Known rows, with every way that one mark hangs from another:
K_376{K_319 K_450{K_70 K_89 K_920}}:  11.0  -6.4 -11.1   1.4  45.9 -11.1  32.7  14.1 -34.0 -25.2  19.5  19.6 -40.4 -14.1 -51.4 -43.2  55.2  30.5  17.9  21.3
K_920{K_319{K_89{K_450{K_70}}}}:  17.3   9.9  34.2  -8.6  51.8 -10.1  16.3  15.6 -41.5 -35.7 -34.2  15.7 -27.1  29.3 -42.1 -18.8  11.5  -5.9  35.2   7.3
K_319{K_89{K_450{K_70}} K_920}:  -7.9 -11.6  26.0  -1.9  42.0 -38.8  23.4  32.9 -16.5 -37.9 -35.7  36.7 -20.8  30.3 -46.7  10.6  24.8  14.6  18.0  24.3
K_932{K_450{K_70 K_89 K_920}}:   2.0  -3.5 -18.7 -20.6  48.5 -36.6  22.5  53.0  -9.8 -42.2 -12.0  14.5 -19.3  38.0 -39.4 -12.3  32.6  18.4   8.4  21.1
K_450{K_70 K_89 K_920{K_319}}:  39.4  15.8 -12.8 -31.2  44.9 -26.7  18.4  38.1 -36.9 -34.7 -15.0  14.6 -44.8  24.4 -38.5 -22.2  29.5  10.1  12.1   9.9
K_450{K_70 K_89 K_920}:  22.5   9.3 -22.3 -24.5  46.3 -35.1  20.8  48.5 -13.6 -48.3 -15.9  24.0 -35.0  18.8 -40.3 -20.9  46.5   9.7   7.2  19.3
K_932{K_319{K_920} K_450{K_70 K_89}}: -15.5 -39.4  -5.2  -5.9  42.2 -35.8  12.2  44.5 -17.4  -6.9 -12.0  -0.7 -33.4  52.1 -24.7   7.2  16.6  27.7  17.8  19.9
K_450{K_920}:  10.1  -2.7  17.7   6.9  18.6 -10.4   3.6  22.4  -3.9 -47.7  -4.3  51.6 -24.0  17.9 -53.5 -34.9  29.2   3.1  14.4  30.1
K_319{K_89{K_450} K_920}: -11.1 -18.1  47.3  15.9  30.3 -34.6  19.2  22.0  -9.5 -41.9 -25.8  51.3 -13.0  33.8 -56.5   3.2  10.6  18.0  19.7  34.6
K_932{K_319{K_89 K_920} K_450}: -24.5 -62.3  35.5  32.4  20.7 -25.4   0.5  15.8 -22.8 -11.2 -16.5  17.1  -4.4  62.9 -40.0  15.0   2.7  27.9  23.9  30.6
K_920{K_319}:  26.7   0.1  45.5   3.3  22.2   8.3   1.6  -4.4 -29.0 -31.6 -15.1  22.8 -34.1  18.4 -45.0 -47.8  15.4  -8.4  36.5  18.1
K_70{K_319}:   5.5 -18.5  25.4   4.4  27.7   0.0  10.3  12.1 -17.6 -47.8  -5.4  29.2 -19.6   4.1 -35.3 -45.9  25.4   8.3  23.3  35.9
K_376{K_319{K_920} K_450{K_89}}:   1.7 -31.8  33.4  24.0  26.7 -12.9  34.2  -8.9 -27.1 -18.4  21.6  31.2 -33.5  -9.6 -62.1 -38.6  39.1  43.2  21.2  39.2
K_376{K_319}:  -1.2 -14.1  37.3  22.2  27.3   8.2   4.2 -12.4 -13.1 -27.7  -4.5  27.6 -22.7  -7.5 -46.6 -58.0  39.7   7.4  33.6  38.6
K_376{K_450{K_70{K_319} K_920}}:   9.3 -13.3  -8.5  -7.4  34.6  -0.4  25.8  24.5 -33.8 -40.8  14.2  31.0 -37.9  -7.2 -46.3 -37.2  41.4  18.6  14.7  19.6
K_376{K_319{K_920} K_450{K_70 K_89}}:   3.4 -24.8  10.0   6.3  40.0 -18.2  36.9   4.1 -33.9 -14.3   9.8  14.3 -43.0 -15.2 -50.4 -32.4  53.8  40.0  21.4  29.2
K_319{K_89}:   9.0 -18.9  43.0  23.5  30.8 -15.4  10.6   2.4 -19.4 -52.8 -31.9  27.2  -1.2  27.4 -50.6 -24.3  35.1   2.8  29.6  27.6
K_376{K_319{K_920}}:  -9.4 -28.1  41.1  22.1  11.4  -6.6   8.2  -8.7 -12.2 -16.4  -5.0  36.6 -26.1  -4.8 -49.5 -37.2  34.3  22.0  22.7  48.1

Rows:
 -0.2   9.1   7.1  -6.2  51.8 -29.7  19.3  42.5 -16.1 -50.0 -26.1  38.6 -16.6  29.2 -47.0  -5.3  27.5   3.3  17.7  16.9 | K_319{K_89{K_450{K_70 K_920}}}
 -3.1 -10.5  16.4   4.7  40.2 -19.3  18.8  35.3 -23.3 -53.3  -8.0  45.3  -6.8  21.1 -42.5 -13.0   7.8  18.6  10.1  37.1 | K_70{K_319{K_89{K_450{K_920}}}}
 -2.5   2.2  28.3  11.2  40.1 -24.1  15.5  30.0 -10.9 -54.6 -18.0  53.0  -9.7  33.8 -56.3  -9.9  12.8   5.5  16.9  27.0 | K_319{K_89{K_450{K_920}}}
-17.9 -23.7  47.4  24.6  30.3 -20.4  18.1   1.5 -17.5 -22.0 -14.3  40.6 -11.7  11.4 -52.6 -12.4  19.4  26.8  20.7  42.6 | K_376{K_319{K_89{K_450} K_920}}
-16.8 -41.4   8.3  11.8  47.5 -14.2   1.6  25.1 -29.4 -18.6 -28.6  -9.1 -10.7  53.1 -26.5  -0.3  22.7   9.5  33.9  11.5 | K_932{K_319{K_89} K_450{K_70}}
-19.5 -47.1  33.5  32.3  33.6  -9.4  -2.0  12.8 -24.4 -22.5 -16.6   8.0  -2.1  58.2 -36.1  -6.7   8.3  12.4  34.7  20.6 | K_932{K_319{K_89} K_450}
  3.5 -27.2  10.5  -3.2  29.2  -5.9  29.9  13.4 -32.6 -31.4   5.0  22.5 -38.9  -8.8 -44.8 -29.8  41.2  23.6  18.9  24.6 | K_376{K_450{K_70{K_319{K_920}}}}
 -4.1  14.0 -11.0 -27.7  50.4 -15.8  18.8  54.5 -11.3 -43.6  -3.6  41.0 -36.6   5.8 -35.0 -24.1  17.8   6.5  12.2  24.6 | K_89{K_450{K_70{K_319} K_920}}
 28.5  11.8   0.7 -22.2  30.0  -7.7   3.8  25.8 -35.2 -30.9 -16.9  21.3 -44.0  16.7 -40.9 -29.0  30.1  -4.5  18.1  10.7 | K_450{K_70 K_920{K_319}}
  4.9 -32.2   7.9  -8.0  33.1 -30.1  21.6  23.7 -34.6 -37.5 -31.3  13.3 -17.0  12.9 -26.2   0.4  40.7  23.1   9.8  30.6 | K_450{K_70{K_319{K_89 K_920}}}
 37.8   6.0  -3.9 -16.4  45.5 -11.9  31.6  23.1 -45.7 -33.1   8.8  18.4 -48.8   9.7 -52.6 -33.2  33.8  16.3  19.7   3.9 | K_376{K_450{K_70 K_89 K_920{K_319}}}
 30.4   1.9   6.0 -13.5  34.3 -17.0   7.7  22.3 -46.5 -35.3 -30.5  17.0 -26.9  28.3 -41.5 -10.0  31.8   3.0  16.7  10.7 | K_450{K_70 K_920{K_319{K_89}}}
  0.5 -15.8  17.4  13.8  39.6  12.7  23.7 -11.1 -31.5 -20.9   8.0  13.3 -38.7 -25.6 -49.4 -59.5  58.5  13.3  39.6  21.2 | K_376{K_319 K_450{K_70}}
 17.5  -3.7   5.3  -4.7  52.0 -14.8  35.9  19.0 -24.3 -44.6  -1.9  13.4 -39.0   2.4 -50.0 -41.9  50.9  11.9  31.6   8.9 | K_376{K_450{K_70 K_89}}
 -5.0 -37.6  45.9  33.6  18.1 -18.4  12.6 -12.7 -25.2 -23.3 -17.9  29.9  -8.0   6.7 -51.3 -17.5  37.0  30.0  19.1  46.7 | K_376{K_319{K_89 K_920}}
 14.2 -14.8 -15.2 -11.7  40.7 -23.4  15.4  36.4 -34.6 -50.0 -22.4  20.7 -16.3  13.9 -29.7  -7.7  40.3  18.5   3.0  25.7 | K_450{K_70{K_319{K_89}} K_920}
 -3.1  22.8  -1.0 -21.0  48.1 -19.1  15.4  51.1  -1.1 -40.5 -11.1  45.9 -38.8  15.8 -46.9 -24.7  23.8  -4.2  19.4  17.7 | K_89{K_450{K_70 K_920}}
 25.6 -13.1  35.7  20.9  20.8   1.5  18.3  -4.3 -47.9 -38.8   5.5  39.0 -24.6  19.3 -67.0 -29.3  20.0  14.5  23.7  14.6 | K_376{K_450{K_920{K_319{K_89}}}}
 11.3 -18.1   4.6  -8.5  45.3 -15.8  19.1  21.8 -35.6 -48.0 -31.9   4.0 -13.6  10.4 -26.0 -20.3  44.6   9.8  21.0  23.0 | K_450{K_70{K_319{K_89}}}
-12.4 -20.1  36.3  24.5  45.6  -7.3   1.8  19.3 -18.3 -29.3 -15.0  29.8 -20.3  42.5 -39.9 -14.2   4.0   1.2  38.0  18.1 | K_932{K_319{K_89{K_450}}}
 17.1   5.3  52.8   5.5  40.3  -4.2  13.2   5.9 -33.0 -37.6 -25.5  28.5 -19.7  36.2 -50.1 -24.1  -0.5  -2.5  35.6  14.2 | K_920{K_319{K_89{K_450}}}
 14.2 -17.4  -9.1 -26.2  43.4 -37.0  31.0  41.6 -23.6 -37.3 -15.6  10.8 -35.7   9.1 -25.3 -11.6  38.8  30.3   5.0  32.2 | K_450{K_70{K_319{K_920}} K_89}
 12.0  28.3   7.1 -26.7  44.7  -8.9  11.2  40.7 -20.9 -30.8 -11.3  36.9 -48.0  20.1 -43.5 -26.5   8.2  -5.7  22.8  10.6 | K_89{K_450{K_70 K_920{K_319}}}
 -9.8  -0.2  11.1   6.2  49.5 -17.0  17.6  19.8 -24.3 -31.2 -16.4  28.6 -18.0   5.2 -44.2 -19.6  35.5  14.1  19.9  28.3 | K_376{K_319{K_89{K_450{K_70 K_920}}}}
